Known rows, with every way that one mark hangs from another
fufi(nafak): [  0.6  -1.9   0.5  -2.6 -11.3   3.6   0.6   3.5  -0.6   0.6  -1.4  -6.6
  -0.7  -0.4   0.4  -4.5  -2.1  -4.0   2.1  -1.2   8.7   0.6  -5.7]
dumo(monolu(rukufi(feto)) nafak(fufi geso)): [-15.7   4.1  21.5  25.6   2.7  -0.5   2.0  -1.0  11.4   1.5 -10.2   5.7
   5.4  -7.9   3.4  -5.3   0.3   2.5 -13.3  16.6  17.2  25.3   3.9]
monolu(dumo rukufi(feto simur)): [-19.5   4.4  -4.5  51.5  -0.6  -0.8  -3.5 -12.1 -13.6   1.3  -9.4  -4.1
   8.9  -6.3  10.9  -7.1   4.2  20.4  -1.5  -3.3   8.5   3.0   3.5]
dumo(monolu nafak): [-8.1 -3.2  6.9  0.6  2.3 -2.4  7.0  5.4  9.4  2.0  1.6  2.9  8.4 -0.1
 -7.0 -0.5  0.6  1.1 -8.8  4.1  5.5 12.6  1.7]
fufi(nafak(dumo(monolu(rukufi(simur))))): [ -8.3  -3.0 -10.6  43.5 -10.1   0.8  -1.2  -6.1   4.4   4.8  -3.0  -4.5
   9.0  -4.9   3.4  -5.8  -9.5  20.7 -11.3   0.9  18.3  14.4  -1.7]
monolu(rukufi): [-1.6 -2.0  0.4 15.7 -1.3 -9.5 -3.0 -0.9  5.0 -1.2 -3.6 -1.7  1.2 -0.7
  0.3 -1.2  1.7 -2.7 -3.6  1.1  6.4  1.0  3.0]
rukufi(feto simur): [ -7.8   4.5  -2.8  30.3  -1.0   4.7   1.9 -11.2  -8.7   0.3  -4.4  -2.1
   7.1  -4.7   8.5  -5.1  -2.3  18.7   2.4   1.8  -2.2   1.3  -3.2]
fufi(nafak(dumo)): [ 2.0 -1.5 -3.1 12.5 -8.8 11.1 -1.1  1.6  0.8  2.2 -2.4 -2.8  3.6  0.4
 -1.0 -3.8 -9.2  7.8  1.3 -0.4 11.8  4.9 -8.7]
fufi(nafak(rukufi(simur))): [ -3.9   4.0 -15.7  32.4 -12.8   1.2  -1.4  -8.2 -11.5   1.4  -2.0  -8.6
  -1.6  -1.9  -3.6  -4.4  -8.0  40.1   1.7   3.8  10.9   4.6  -3.0]
dumo(nafak(fufi geso rukufi(feto simur))): [-15.6  13.6   1.3  41.1   2.1   8.5  -1.0 -15.4  -8.9  -0.1 -11.7  -4.3
   2.1  -4.8  -2.7  -4.7  -9.5  51.9  -1.0  20.5  10.5  19.2   4.2]
simur(rukufi(feto)): [-7.2  6.6  2.9 17.4  2.3  8.7  5.1 -0.1 -2.0  0.4  1.7  6.1  9.1 -1.8
  7.6 -4.1  3.0 14.8 -1.5  1.2 -0.1 -3.3 -9.2]
dumo(nafak(rukufi)): [ -4.6   2.3  -4.1  23.4   0.8  -4.9   2.1   0.5   0.9  -1.9  -2.2  -0.5
   0.2   3.5 -13.3   0.0  -3.9  31.7  -0.3   8.6   9.3   6.9   1.4]
nafak(fufi geso rukufi): [-4.3 11.8 -0.3 14.4  1.7  5.8 -6.6 -6.2 -4.6  1.6 -3.9  2.0 -9.4 -3.8
 -1.8  0.3 -7.8 27.3 -3.0 13.0  7.6 14.7  4.7]
monolu(dumo(nafak) rukufi): [-15.9  -1.8   2.5  18.4   0.8  -5.3  -1.5   1.4   0.7  -1.6  -7.6  -9.8
  10.1   2.5  -5.5  -2.5   5.9   6.0  -2.7  -0.6  13.3   6.1   9.9]
nafak(dumo(monolu) fufi geso rukufi(simur)): [-11.7  11.0  -9.7  44.3   3.0  13.4  -5.9 -14.5  -5.1   8.1  -1.7   6.1
  -1.0  -7.9  -0.8  -0.1 -16.6  54.6 -12.9  14.0  11.0  27.9   6.7]
feto(rukufi(simur)): [ -1.8   3.1 -21.2  13.6  -6.8   2.3   0.0  -9.1  -3.9  -1.0  -0.1  -9.4
   2.8   1.2  -3.1  -1.5  -0.1  29.8   0.0   7.8  17.0  -1.0   8.4]
nafak(dumo(monolu) fufi geso rukufi(feto)): [-11.6  12.4   3.3  54.6   5.8  13.6  -2.9  -6.2  -0.8   5.9  -3.5  25.7
   0.7  -9.9   5.6  -3.8 -13.6  34.2 -13.4  14.7  15.0  27.7  -7.4]
rukufi(simur): [-3.9  1.8 -8.0 10.5 -1.6  2.1 -0.5 -9.8 -7.4  1.1 -1.3 -7.9  1.7 -1.1
  0.8  0.1 -2.6 18.2  1.1  1.2 -3.1  1.0  5.6]
nafak(fufi geso): [ -3.8   7.3   7.9 -10.5   1.2   9.4  -4.7  -4.7   0.1   1.4  -4.3  -4.2
  -5.6  -4.7   1.6   0.2  -3.2   2.2  -2.0   9.2   3.6  11.4   7.5]
monolu(dumo(nafak(fufi)) rukufi(simur)): [-20.0   4.1   7.4   8.4  -1.0   0.5  -3.5 -10.6  -8.1  -1.2  -8.1 -24.3
   9.1  -0.9  -6.3  -2.9   4.5  21.8  -3.1   7.7  10.3  10.5  16.0]

Rows
[ -8.5  10.3 -20.9  80.6  -7.1  15.5  -4.3 -13.6 -10.4   4.9 -11.7   4.2
   3.4  -7.0   6.9  -9.0 -21.0  57.2   0.4   9.8  18.9  16.0  -9.4]
fufi(nafak(dumo geso rukufi(feto simur)))
[-6.3  5.1 -8.0 32.9  2.4  0.2 -1.6 -1.4  1.4  0.6 -8.7  0.4 -1.0  0.4
 -8.6  0.4 -8.5 37.3 -1.7 12.4 11.4 14.6  5.1]
dumo(nafak(geso rukufi))
[-12.9   3.1   5.8  44.9   2.4  -4.4   7.9   2.4   1.8   1.3  -1.3  17.4
   6.9  -2.9  -3.7  -4.7  -2.7  24.7  -9.4  10.0  12.8  16.3  -9.0]
dumo(monolu nafak(rukufi(feto)))
[-15.9  10.5  12.4  34.4   3.8   5.7   2.6  -1.8   2.3   2.6  -6.1  13.7
   2.7  -6.7  -1.6  -4.8  -6.1  28.1 -12.3  19.4  16.4  27.5  -3.0]
dumo(monolu nafak(fufi geso rukufi(feto)))
[ -9.9   8.5  -0.4  11.3  -1.0   1.2   0.1 -11.8  -7.7  -1.5  -2.0 -14.4
   0.6   1.2 -13.8  -0.2  -5.6  46.7  -0.1  16.5   5.5  11.3   7.6]
dumo(nafak(fufi rukufi(simur)))
[-11.0   3.8  14.4  -9.5   2.9   7.9   1.5   1.1   8.4   3.5  -3.2  -1.2
   2.7  -4.3  -4.6  -0.2  -3.1   5.3 -11.0  14.3  10.0  24.1   8.3]
dumo(monolu nafak(fufi geso))
[ -3.9  11.0  -6.7  31.5   5.5  13.9  -8.1  -7.9  -3.0   2.6  -5.0   6.4
  -5.5  -3.0  -3.6   0.4 -14.8  40.2  -4.2  14.0  12.1  18.4   1.7]
nafak(dumo fufi geso rukufi)
[ -8.5   4.4   6.2  24.8   5.0   6.3  -6.6  -3.9  11.3   5.9  -5.0   7.4
   3.0  -7.7   4.0  -0.6  -8.5   7.8 -15.8  10.7  16.5  24.9   6.1]
nafak(dumo(monolu(rukufi)) fufi geso)
[-12.4   7.5   7.9  16.0   3.4   4.2   0.1  -0.5   5.3   3.5  -2.8   5.0
  -1.8  -3.3  -9.1  -0.5  -7.1  29.0 -11.9  17.8  13.9  26.7   6.0]
dumo(monolu nafak(fufi geso rukufi))
[-22.3  11.9  -6.1  28.1   1.7  11.9  -6.1 -13.8 -15.1   1.9  -9.7 -15.0
   2.0  -2.7  -7.3  -1.5  -5.9  55.4  -2.4  13.0  13.1  20.7  15.4]
monolu(dumo(nafak(fufi geso rukufi(simur))))
[-13.6  10.3   0.1  54.1   2.0  10.0   0.3 -14.0  -8.7   5.2   1.2  13.7
   2.8  -8.3   2.9  -4.2 -11.8  47.2 -10.5  13.7   9.4  20.5  -7.7]
nafak(dumo(monolu) fufi rukufi(feto simur))
[-21.2   3.8   3.3  48.8   4.1   1.8  -2.7  -1.5  -1.1  -0.3 -17.1  -0.8
  11.7  -3.7   6.4  -7.0   1.5  11.1  -4.2   4.2  17.4  13.5   6.1]
monolu(dumo(nafak(geso)) rukufi(feto))
[-18.7  10.6   3.2  16.9   4.2  10.2  -5.5  -4.0  -8.6   1.3  -8.3  -6.2
  -0.5  -0.9  -8.5  -1.1  -3.0  35.7  -3.5  11.3  15.8  19.9  11.1]
monolu(dumo(nafak(fufi geso rukufi)))
[ -3.8   5.6  -2.3  43.1 -10.4   1.2   1.4  -0.2  -7.5   0.0  -3.7   8.3
  -1.8  -3.1   3.0  -8.4  -5.8  20.3   2.3   4.6  14.9   3.7 -16.5]
fufi(nafak(rukufi(feto)))
[-23.4   2.4   1.0  49.8   0.2  -1.9   0.5  -9.4  -9.1  -1.2 -11.8 -10.7
  15.3  -2.9   2.8  -7.4   4.1  24.0  -1.3   0.6  11.5   6.5   6.7]
monolu(dumo(nafak) rukufi(feto simur))
[-24.2  11.9   3.8  37.2   0.8   9.1   0.2 -13.4 -19.1  -1.1  -6.5  -7.9
   7.0  -2.2  -4.4  -5.8  -1.1  48.5  -0.1  10.8  11.2  13.6   3.0]
monolu(dumo(nafak(fufi rukufi(feto simur))))
[-13.5   0.8   1.0  49.6  -1.0  -7.5   2.4  -8.9  -0.7   3.0  -3.0   6.9
   8.3  -8.4  10.7  -6.2  -0.1  10.4 -10.0   3.1   6.9  10.3  -1.0]
dumo(monolu(rukufi(feto simur)))
[ -4.9   2.2   9.9  -1.7   2.8  10.8  -0.2  -1.3   5.0   4.1   4.8   8.1
   1.8  -3.6  -1.8  -0.6  -5.0   3.7 -11.4   6.8   6.2  17.3  -3.1]
nafak(dumo(monolu) fufi)
[ -5.9   6.2   9.8   0.2   0.4  -0.6   0.4  -1.7  -0.4  -1.7  -1.5  -6.0
  -2.0   2.9 -14.4   0.0  -2.1  28.4  -1.0  15.7  10.2  10.8   1.9]
dumo(nafak(fufi rukufi))
[ -6.4   9.4 -12.1  69.4   5.8  10.3  -4.4  -6.7  -3.7   3.3  -8.7  19.5
   1.5  -5.7   5.4  -3.9 -15.3  41.8  -2.3   9.0  11.8  15.0  -8.6]
nafak(dumo geso rukufi(feto))
[-22.5   7.1   2.8  20.1   0.5   6.0  -6.8 -13.3  -5.9   0.7 -13.2 -23.2
   8.0  -3.6  -2.8  -2.9   0.2  27.3  -5.1   8.7  15.0  18.2  21.0]
monolu(dumo(nafak(fufi geso)) rukufi(simur))
[ -1.9   5.4 -17.1  50.1  -5.9  11.0  -6.3  -2.1  -1.4   4.0  -6.9   5.0
  -1.8  -2.2  -0.8  -3.2 -18.4  38.4  -1.7   7.4  20.3  15.4  -5.9]
fufi(nafak(dumo geso rukufi))
[-12.6  -3.5  -0.5  28.7  -1.4 -11.0   3.9  -5.4   7.0   2.1  -3.0  -7.8
  11.4  -1.1  -4.6  -1.8   0.4  18.6 -10.9   6.5   9.7  14.4   9.9]
dumo(monolu(rukufi(simur)) nafak)
[ -8.8  -0.6  -0.2  26.5   2.4  -6.6   5.9   4.0   3.6   2.9   2.1   8.6
   3.3   0.8 -11.3  -0.2  -3.5  26.8 -10.0   8.8  10.3  15.6   0.2]
dumo(monolu nafak(rukufi))
